Each row was made from one path, in order. Every step used is in the known rows, and no mark comes twice. Write each row's path.
Known rows:
rotumi suviv luni sutun: [-1.25,3.69,-0.26,-4.59,-5.56,-1.02,3.50,-1.09,-4.98,3.64,-1.46,-2.66,-0.52,-1.36,0.76,-2.77,4.59,-3.86,1.28,3.17,-3.18]
rotumi luni suviv: [-0.63,-1.98,0.28,-1.36,0.62,-2.94,2.34,1.54,-3.80,-1.72,-0.05,3.91,1.73,-6.68,0.93,-1.83,-3.61,-3.14,-0.19,0.29,-3.31]
luni sutun puda: [2.44,0.93,-2.57,-2.79,-0.69,-0.46,4.43,0.26,-4.63,7.48,-1.60,-0.72,-0.38,-6.11,0.40,0.35,1.63,-5.92,-0.44,2.87,-3.66]
puda luni: [0.00,-1.70,1.25,-2.00,-2.11,-0.50,2.14,1.50,-2.78,0.33,-2.62,1.65,-0.98,-6.05,1.86,-0.40,-3.16,-5.90,-0.88,8.36,-1.69]
luni rotumi zimi: [-0.99,3.44,0.96,-4.61,-1.99,-0.82,2.11,3.75,-2.38,-3.47,-0.20,6.50,-2.68,-7.22,2.48,-4.20,-3.98,-4.44,1.33,4.99,-4.15]
rotumi suviv luni: [-1.68,0.07,1.85,-3.88,-4.63,0.17,2.58,-1.92,-4.52,-0.61,-3.54,-2.09,-3.45,-1.66,2.62,-3.70,2.63,-0.16,0.16,1.61,-1.86]
sutun puda luni: [1.54,-3.69,0.19,-1.49,-0.40,0.00,2.41,0.77,-3.80,3.52,-3.53,0.78,-2.51,-7.63,2.09,0.58,-1.54,-6.73,-1.71,6.58,-1.46]
suviv luni: [-0.97,1.01,1.40,-3.00,-5.57,-0.09,2.37,-1.40,-3.62,-1.97,-4.64,-0.43,-1.15,-1.65,2.09,-2.13,1.28,-0.54,-0.69,2.69,-1.75]
zimi rotumi luni sutun puda: [1.96,-0.50,-2.25,-2.47,0.58,-2.08,4.10,2.07,-4.97,5.53,-2.32,-0.69,-2.28,-6.98,0.63,-1.62,3.61,-7.56,-0.66,0.86,-3.38]
rotumi suviv luni sutun puda: [0.92,0.44,-1.52,-3.59,-2.61,-0.32,4.05,-1.67,-5.73,6.83,-2.90,-2.76,-2.25,-3.93,1.15,-1.11,5.09,-4.36,-0.15,1.18,-2.79]
suviv luni sutun puda rotumi zimi: [1.35,0.75,-0.38,-3.28,1.52,-2.08,3.54,1.18,-3.18,0.82,-3.98,4.42,-2.62,-6.26,1.28,-0.19,-2.79,-5.13,0.82,2.82,-1.90]
suviv luni rotumi sutun puda: [0.11,2.82,-0.51,-4.49,0.19,0.08,1.69,-0.23,-3.70,0.22,-3.90,0.81,-1.47,-4.41,3.50,-3.89,3.64,-2.70,-0.09,1.54,-2.56]
zimi rotumi sutun puda luni suviv: [0.07,-0.26,0.25,-2.10,2.04,-1.17,1.63,-0.33,-5.19,3.21,1.60,1.61,-0.36,-8.18,2.46,-1.57,-2.24,-6.00,-1.74,2.62,-2.66]
rotumi sutun: [0.03,4.20,0.50,-4.27,0.83,0.08,0.89,1.52,-2.17,-0.10,-2.72,2.44,1.81,-3.53,2.09,-3.11,-1.59,-1.57,1.52,3.23,-4.44]
sutun luni suviv: [-0.67,1.25,-0.48,-1.06,0.79,-1.52,4.83,-2.12,-3.84,1.88,1.45,-0.05,-1.77,-5.77,-0.36,0.02,-6.74,-3.12,-1.00,0.84,-2.26]
zimi luni: [1.33,-0.65,0.71,-3.94,0.72,1.27,1.30,-0.37,-3.06,3.88,-0.39,-3.44,-0.77,-5.27,1.54,-0.85,-2.99,1.17,-0.61,2.65,-3.60]
zimi luni suviv: [0.43,-0.16,0.46,-2.97,1.47,0.05,1.60,-1.55,-4.41,3.59,3.48,-1.46,1.77,-6.39,1.31,-0.74,-5.17,0.49,-1.28,0.85,-3.98]
sutun puda rotumi: [3.04,-2.52,-0.93,-1.57,6.20,-2.05,5.08,0.10,-2.33,2.10,-3.84,0.89,-2.25,-6.52,1.80,0.90,-4.45,-3.33,-1.47,3.12,0.66]
zimi luni sutun: [1.27,2.89,-1.15,-4.60,-1.31,0.02,2.47,0.48,-3.98,6.44,1.18,-3.71,1.35,-4.10,-0.01,-0.65,0.19,-3.04,0.64,4.10,-4.73]
suviv luni rotumi: [-2.24,3.50,1.08,-4.34,-5.68,-1.07,2.84,0.06,-3.09,-4.75,-2.04,0.73,-2.21,-2.45,3.46,-5.07,2.18,-2.26,-0.39,4.37,-1.13]
sutun luni: [0.05,1.22,-0.45,-1.49,0.00,-0.69,5.38,-1.03,-2.37,1.45,-2.68,-1.86,-5.32,-4.24,-0.50,-0.19,-4.91,-3.28,-0.44,2.73,-1.59]
puda sutun luni rotumi zimi: [-2.06,4.65,0.59,-3.76,-1.85,-1.00,3.70,0.95,-1.32,-2.07,-0.40,4.58,-4.31,-6.33,1.54,-4.19,-5.65,-2.77,1.47,3.86,-1.35]

Which path is each row?
[0.87,1.47,-1.38,-3.80,-2.09,-0.47,4.44,-1.55,-6.22,7.19,-1.54,-4.16,-4.11,-4.33,1.63,-2.26,5.89,-5.20,-0.85,0.73,-2.69]	zimi rotumi suviv luni sutun puda
[-1.06,0.90,1.20,-5.83,0.37,0.09,2.42,0.06,-3.66,2.12,2.10,-3.28,-4.45,-5.30,3.19,-5.51,0.47,-0.51,0.59,3.25,-2.56]	zimi luni rotumi suviv
[2.18,-0.17,-1.57,-2.21,3.01,-2.77,5.16,-0.83,-3.31,2.86,-4.19,-0.54,-1.18,-4.48,1.25,0.89,-0.40,-4.33,-0.88,3.08,0.67]	suviv luni sutun puda rotumi
[1.38,2.02,-0.77,-5.00,2.95,0.73,1.22,0.23,-3.39,3.15,-1.57,-0.47,-1.04,-6.36,3.25,-3.29,1.51,-1.84,-0.07,1.26,-3.55]	zimi luni rotumi sutun puda
[-0.79,4.11,-0.75,-3.80,-6.37,-1.12,3.43,-0.55,-4.37,2.07,-2.38,-1.09,1.48,-1.36,0.45,-1.49,3.26,-4.28,0.62,3.84,-3.14]	suviv luni sutun
[-0.24,-0.37,0.20,-3.18,-1.27,-1.02,2.81,1.71,-3.21,-0.51,-1.21,1.69,-3.25,-7.10,3.46,-2.96,0.33,-7.03,-1.31,7.84,-0.71]	sutun puda luni rotumi
[2.86,0.10,-2.27,-3.62,0.75,0.45,3.16,-0.30,-4.84,9.02,-0.74,-3.54,-0.29,-6.34,0.53,0.62,1.21,-3.72,-0.71,1.88,-4.12]	zimi luni sutun puda
[1.69,-1.14,-0.92,-3.33,4.97,-2.14,5.28,-0.22,-3.76,5.58,-1.21,-1.81,-3.62,-5.65,1.46,-1.16,-0.80,-4.10,0.46,2.57,-0.40]	luni sutun puda rotumi suviv
[1.20,0.00,1.12,-4.79,0.39,1.41,0.55,1.18,-2.97,2.69,-0.32,0.17,-1.87,-6.92,1.64,-1.33,-5.15,0.29,0.63,2.35,-5.32]	rotumi zimi luni
[-1.89,1.96,0.47,-4.09,-0.14,-1.17,5.06,-0.40,-3.21,0.69,0.51,-2.22,-7.33,-4.59,1.99,-5.00,-0.97,-3.47,0.80,3.23,-1.18]	sutun luni rotumi suviv
[0.83,3.07,0.56,-3.72,5.40,-1.80,1.95,1.38,-0.98,-1.86,-3.34,2.95,1.32,-3.86,2.23,-2.21,-3.74,-1.91,1.39,3.80,-1.49]	puda rotumi sutun
[-1.49,1.69,0.99,-4.87,-0.78,-0.82,3.67,0.99,-3.52,0.04,1.04,-0.18,-4.18,-5.04,3.14,-5.89,0.36,-2.60,0.85,4.22,-2.20]	luni rotumi suviv
[0.21,-0.94,0.20,-1.91,1.74,-0.85,1.50,-0.51,-4.63,2.71,0.42,2.78,1.62,-7.84,2.10,-0.33,-3.46,-5.33,-1.10,3.24,-2.90]	rotumi sutun puda luni suviv
[-1.08,2.56,-0.26,-1.20,-0.78,-0.48,5.43,-3.26,-1.13,2.69,-2.22,-1.99,-2.60,-3.42,-0.12,-1.66,-5.57,0.82,-0.21,2.19,1.37]	puda sutun luni
[-0.21,5.72,0.73,-4.60,1.20,-0.30,1.61,1.55,-3.02,0.63,-0.74,0.65,-1.15,-4.28,2.75,-5.05,-0.48,-3.03,0.57,2.44,-4.08]	zimi rotumi sutun
[-0.42,1.97,0.51,-5.16,-0.44,0.05,2.07,1.00,-2.70,-0.44,1.19,-1.69,-1.88,-5.36,3.02,-4.10,-0.90,-0.91,-0.49,4.51,-2.63]	zimi luni rotumi
[2.06,-5.39,-0.49,-0.94,5.70,-4.00,3.78,2.86,-1.96,-2.18,-6.28,2.81,-2.19,-7.02,1.65,-0.73,-1.96,-4.12,-0.47,1.35,0.31]	sutun puda rotumi luni
[2.19,0.62,-0.91,-3.09,3.77,-2.14,3.94,2.42,-2.74,2.37,-2.53,5.07,-2.21,-7.98,0.93,0.33,-5.12,-5.96,0.92,3.57,-2.42]	luni sutun puda rotumi zimi
[-1.21,6.18,0.48,-5.40,0.34,-0.73,1.05,2.23,-1.77,-3.01,-1.03,3.10,0.93,-3.73,3.21,-5.65,0.06,-2.74,1.64,4.57,-3.48]	luni rotumi sutun
